Each row was made from one walk, in order. Every step used is in the known rows, and no mark comes twice. Write each row's walk.
(in the rows, 128 means zero)
Known rows:
R > M > W: [144 158 134 123 135 126 131 165 155 155 143 151 115 159 167 136 110  54
 136 117 127 116 150 156 131 165 138 120 136 145 125  83  99 113 166 127]
C > Y > K > H > M: [118 154 134 153 144 109 138 197 197 206 147 189 154  91  87 166  87 105
 140 149  95 153 126 112 160 163  36 140 128 191 174 153 165 185 129  84]
J > G: [167 143 136 101 108 135 129 136 133 137 138 111 145 163 143 140 126 102
 135 122 133 135 120 143 127 123 145  89 130 117 137 123 117 165 153 142]
G > J > H > M: [144 178 123 183 124 120 176 158 119 176 172 175 170 167 122 137 132 104
 130 210 132 143 176 199 105 166 145 141 153 152 135 165 142 130 146 146]
H > M: [130 147 132 128 129 139 146 154 156 159 144 151 150 129 131 136 132 106
 135 160 120 142 142 141 152 146  96 144 117 136 140 148 129 153 138 121]
M > H > K > Y > C: [133 137 137 116 148 118 152 134 138 153 152 149 171 157 143 146 124 127
 199 140  67 159 113 157 173 140 158 110 147 149 172 144 127 127 119 106]
M > R: [130 120 137 140 135 123 109 134 111 119 166 145 108 110 124 131 107 111
 124 129 137  99 112 113 121 133 147 140 119 108 122 139 140 163 116 132]
R > M: [123 142 136 120 129 112 126 141 148 124 121 141 136 155 152 124 127  84
 130 130 122 127 139 134 157 138 113 138 129 131 100  99 114 118 153 136]
H > M > Y > C: [134 142 108  96 155 152 108 142 126 159 137 148 100 151 155 148 127  66
 154 188  93 112 108 153 197 145 138 132 100 160 149 148 105 137 134  81]
C > Y: [142 132 115 132 147 108 144 146 118 127 138 129 134 148  84 165 114 123
 144 122 116 131 123  90 125 130  78 138 125 127 132 137 130 144 121 111]
Y > C: [111 130 121 112 112 164 110 128 125 125 121 117 105 156 134 134 125 113
 139 143 116 123 120 155 177 125 167 125 131 157 126 127 115 131 130 105]
U > K > Y: [131 143 147 132 146  84 139 116 113 121 135 147 123 116 118 132 124 110
 146 117  84 130  71 101 111 101 144 162 152  71 138 111 110 157 118  97]
U > K > H > M: [116 176 135 125 137 152 125 158 214 208 156 180 172  64 110 133 120 120
 122 169 105 138 121 144 143 136 113 172 161 135 140 115 147 180 153  87]
G > J: [140 148 101 161 127 109 156 119 106 161 133 123 127 153 119 132 136 143
 119 148 138 124 136 158  86 147 143 123 174 134 123 137 137 113 112 123]
K > Y > M: [113 140 138 116 129  47 146 117 105 115 117 176 140 105 123 127 138 113
 166 101 100 129 107 111 152 131 127 135  90  94 133 105 137 140  98  98]
W > M > Y: [148 138 111 128 163  82 109 132 120 154 155 138  97 142 151 116 147  90
 162 169 110 103 122 127 145 136  96 120 103 117 146 152 127 106 136  80]
U > K > Y > C: [116 142 137 119 134 122 115 112 111 120 124 138  99 141 124 136 118  94
 159 132  71 127  62 130 159 101 178 159 155  99 135 105  98 164 115  74]
G > J > H > K: [145 147 135 188 114 113 178 149  99 159 177 159 164 149 153 136 132 128
 151 203 121 146 173 189  73 137 147 110 175 153 129 157 159 105 140 161]
G > J > H > K > U: [151 145 142 208 112 116 175 136  91 137 163 169 170 140 127 144 131 117
 164 182  88 150 158 210  94 156 134 123 176 105 123 161 137 104 114 170]
C > Y > M > H > K: [119 143 132 102 149  82 167 161 169 180 155 167 205 112 113 152 120 152
 187 130  92 146 156 113 140 132  62 133  86 158 152 149 171 134 146 109]
J > H > M: [129 157 150 149 126 140 149 166 142 147 164 178 166 139 135 134 121  88
 140 190 121 147 169 176 147 147 133 147 109 144 147 158 133 144 162 150]
U > K: [115 138 140 126 136 138 118 124 146 141 131 123 117 102 131 120 124 130
 123 138 111 120  99 120 109  98 140 164 145 103 118 118 119 150 148 110]
L > K > Y > C: [123 117 138  93 137  96  94 134 142 126 107 130 105 151 138 128 130 108
 189 123  77 112  78 153 215 122 145 125 152 120 167 113 105 150 118  73]
W > M > H > K > L: [140 153 158 148 144 106 159 147 194 205 188  98 174 122 149 123 160 165
 215 169  96 170 182 164 138 148  91  82 119 133 165 156 148 130 160  89]
L > K > H: [125 135 134  98 136 113  85 155 218 182 124 147 156  82 122 116 119 153
 147 133 120 110 123 158 183 136 116 125 171 146 163 102 150 145 143  95]
C > Y > M: [112 139 122 109 130  80 145 144 124 131 125 153 145 118  90 148 125 122
 157 117 114 121 132  92 147 127  75 146  81 127 123 121 150 148 122  94]
J > H > M > R: [136 153 155 164 133 131 131 168 123 136 207 194 145 122 130 141 105  71
 132 194 130 114 151 156 141 151 153 161  98 126 140 168 145 180 150 156]
K > Y > M > W: [132 156 135 122 132  65 154 143 111 144 141 182 118 112 138 140 122  78
 170  88 104 118 117 133 123 157 147 118 105 112 163  89 119 137 110  91]
C > Y > K: [121 115 139 152 142  94 128 166 129 142 122 132 102 132 106 151  93 111
 141 112  96 139 109  92 121 126  59 131 115 161 151 155 141 155 123 104]
Y > M: [ 97 135 132 107 112  98 129 124 135 133 113 152 134  97 132 111 138 125
 144 120 125 119 141 129 153 126 123 134  85 131 119 113 147 132 131 113]
L > K > H > M > R: [132 146 144 114 144 115  85 187 228 204 177 192 158  60 121 131 107 112
 150 165 121  95 119 151 198 164 101 151 150 137 171 133 166 207 143  94]
W > M: [129 145 125 145 126 104 126 143 143 155 152 130 115 145 134 109 154 117
 153 153 126 128 145 146 150 135  93 127 120 123 140 146 144 126 141  95]
L > K: [126 113 141 102 133 107  94 146 175 148 114 119 127 116 144 113 133 139
 154 125 117 108 115 144 169 118 111 130 141 125 150 122 129 142 149 105]
G > J > H: [141 160 120 182 124 110 159 129  92 148 155 150 143 168 120 127 122 128
 126 180 139 130 161 194  86 146 181 126 166 146 125 148 136 105 137 155]
Y > K: [104 110 152 149 124 117 114 143 140 144 110 131  93 107 150 112 107 116
 125 118 108 132 115 128 129 126 111 119 116 163 142 147 138 139 130 120]

Which walk is each row?
[152 121 150 144 132  86 162 139 104 118 151 160 154 117 147 147 136 107
 180 129  85 154 104  99 116 125  99 115 146 103 145 132 139 136  97 122]  H > K > Y
[115 117 158 104 139  22  92 140 133 127 141 183 113  81 130 113 121 101
 187 100  95  77  82 112 184 130 121 153  97  71 152 114 149 189 110  85]  L > K > Y > M > R
[124 141 127 150 159  74  79 159 173 204 145 177  91  81 146 106 116  96
 154 165  96 112 117 139 162 153  85 105 124 172 175 149 160 124 137  59]  W > M > Y > K > H
[136 131 136 122 149 130 150 145 172 173 153 142 193 122 150 130 124 158
 161 145 105 153 152 149 124 136 117 114 132 155 157 155 150 115 153 140]  M > H > K
[144 170 136 105 144 140 111 209 252 243 158 185 158  86 143 140 110 100
 158 157 120 115 145 189 178 179 106 121 168 173 203 105 137 167 166  74]  L > K > H > M > W
[132 140 133 162 135  98 105 150 125 148 191 150  98 124 130 113 133 100
 148 153 136  99 135 125 144 141 110 143 110 101 137 158 155 162 131 101]  W > M > R
[138 127 165 154 116 133 151 156 119 123 171 159 165 120 163 132 126 109
 159 182 109 149 159 159 115 119 137 118 130 146 137 148 148 118 155 165]  J > H > K
[143 129 146 141 145 134 147 132 165 153 145 150 201 117 122 138 124 151
 177 132  70 156 141 174 146 151 100 126 135 108 153 157 131 115 124 146]  M > H > K > U
[132 159 129 144 137 135 112 171 180 184 192 201 164  72 101 145 103 103
 123 163 135 116 130 140 154 174 118 153 135 138 147 137 163 193 121 115]  K > H > M > R
[149 164 106 115 166 122 117 152 172 193 153 192 160  88 124 149 120  91
 138 180 109 120 124 134 156 164 108 125 129 151 160 130 135 137 130  95]  K > H > M > Y
[127 135 124 122 131 114 126 118  92 106 122 140 106 163 122 146 125  93
 164 121  90 134  90 132 178 135 168 125 141 125 142 119 104 138  97  94]  K > Y > C
[135 155 135 133 145  96 148 147 151 179 175 152 165 169 152 128 147 112
 222 163  62 160 130 168 192 146 115 111 141 145 183 159 146 126 132  67]  W > M > H > K > Y > C
[141 120 148 109 150  59 112 138 141 127 114 140 127 124 136 125 132 121
 179 107  90 118  86 125 169 123 111 131 150  94 168 117 117 149 118  94]  L > K > Y
[131 169 125 129 130 143 133 164 198 193 152 185 183  88 111 141 126 121
 127 165 125 145 148 150 163 167 101 137 147 159 153 125 153 159 132 106]  K > H > M
[129 113 149 121 132 107  92 135 167 127 101 128 130 107 120 119 132 130
 170 112  80 109 104 167 184 134  90 145 143  73 146 127 110 141 124 112]  L > K > U
[ 97 152 127  95 144  97 134 123 176 169 122 154 177 114 122 110 127 161
 149 116 119 128 157 166 154 145 139 135  80 148 143 129 154 121 154 115]  Y > M > H
[130 165  98  98 154 156  96 149 169 192 144 180 135 112 131 153 115  81
 145 195  97 115 117 164 204 164 143 123 133 183 158 127 124 143 129  71]  K > H > M > Y > C
[121 115 160 159 142  90 138 153 134 146 128  89  88 109  98 165 100 128
 173 112  88 155 121  90 115 136  68 100 105 144 149 137 121 172 119  88]  C > Y > K > L
[114 157 135 105 158  48 150 113 139 149 122 179 182 122 110 122 126 144
 176  97  94 138 125 143 155 152 143 136  90 117 160 119 143 129 121 102]  K > Y > M > H
[139 157 131 188 158  84 145 163 103 190 151 185 109 140 159 128 101  67
 137 219  95 124 141 189 105 164 132 124 125 178 159 192 135 125 144 126]  G > J > H > M > Y > K
[122 145 151 109 148  79 174 148 176 184 162 120 196 102 104 166 131 169
 222 129  82 163 169 114 134 141  73 102  81 139 151 129 157 151 144  89]  C > Y > M > H > K > L
[118 134 133 154 141 100 118 171 172 173 129 163 134  93  82 155  83 126
 136 119 101 140 114 104 136 147  66 127 145 182 161 131 162 159 117  91]  C > Y > K > H
[144 137 119 102 166  90 104 126 122 128 121 150 111 155 166 128 120  61
 142 147 105 102 117 121 149 139 118 126 112 122 106 104 100  97 153 122]  R > M > Y
[121 125 156 120 116  53 162 136 109 126 140 184 158  88 155 131 147 105
 192 123  81 147 118 100 144 121  95 123 102 104 135 115 153 138  99 106]  H > K > Y > M
[129 126 105  99 151 141  93 114  99 124 118 125  81 150 149 137 120  89
 148 159  98  97  98 139 172 126 172 115 113 152 138 131  98 114 125  93]  M > Y > C
[131 103 144 153 159  93  95 125 104 120 100 149  76 100 138 127  98  84
 151 119  55 114  79 137 144 142 101 125  99 108 145 156 103 119 101 112]  M > Y > K > U
[116 140 158 133 132 130 130 112 148 146 138  81 107  89 122 135 136 149
 150 134 101 136 115 121 103 104 152 133 140  91 114  96 104 167 147  93]  U > K > L
[115 150 128 113 119 115 136 152 141 161 139 160 114 106 152 126 120  97
 145 111 133 109 147 150 120 148 146 117  93 144 145  98 129 127 142 104]  Y > M > W
[167 155 143 196 126  65 196 137  68 136 179 182 166 154 139 146 131 107
 176 180  94 155 139 166  75 144 151 113 183 119 145 148 143 110 109 150]  G > J > H > K > Y
[112 107 159 167 122 116 109 135 134 120 100 142  98 102 123 122 104 111
 143 102  75 139 103 149 148 140  96 133 117 113 137 148 119 140 105 126]  Y > K > U
[108 141 151 162 134 123 100 188 189 198 173 208 128  52 122 129  80  88
 119 156 113 122 118 134 156 169 100 144 124 170 161 156 176 207 121 105]  Y > K > H > M > R
[107 111 167 158 123 112 121 132 143 146 118  88  83  89 141 127 115 133
 157 115 100 152 129 129 125 132 119  89 110 146 136 129 120 156 129 103]  Y > K > L
[139 146 139 139 146 110 150 158 188 200 185 143 182 138 158 112 149 148
 185 169 102 155 168 166 150 141  80 116 128 150 165 171 166 113 163 104]  W > M > H > K
[120 159 132 107 159 110 130 135 185 161 131 142 180 167 138 118 116 117
 141 126 116 136 155 164 157 158 131 136 125 146 124 115 118 105 179 140]  R > M > H
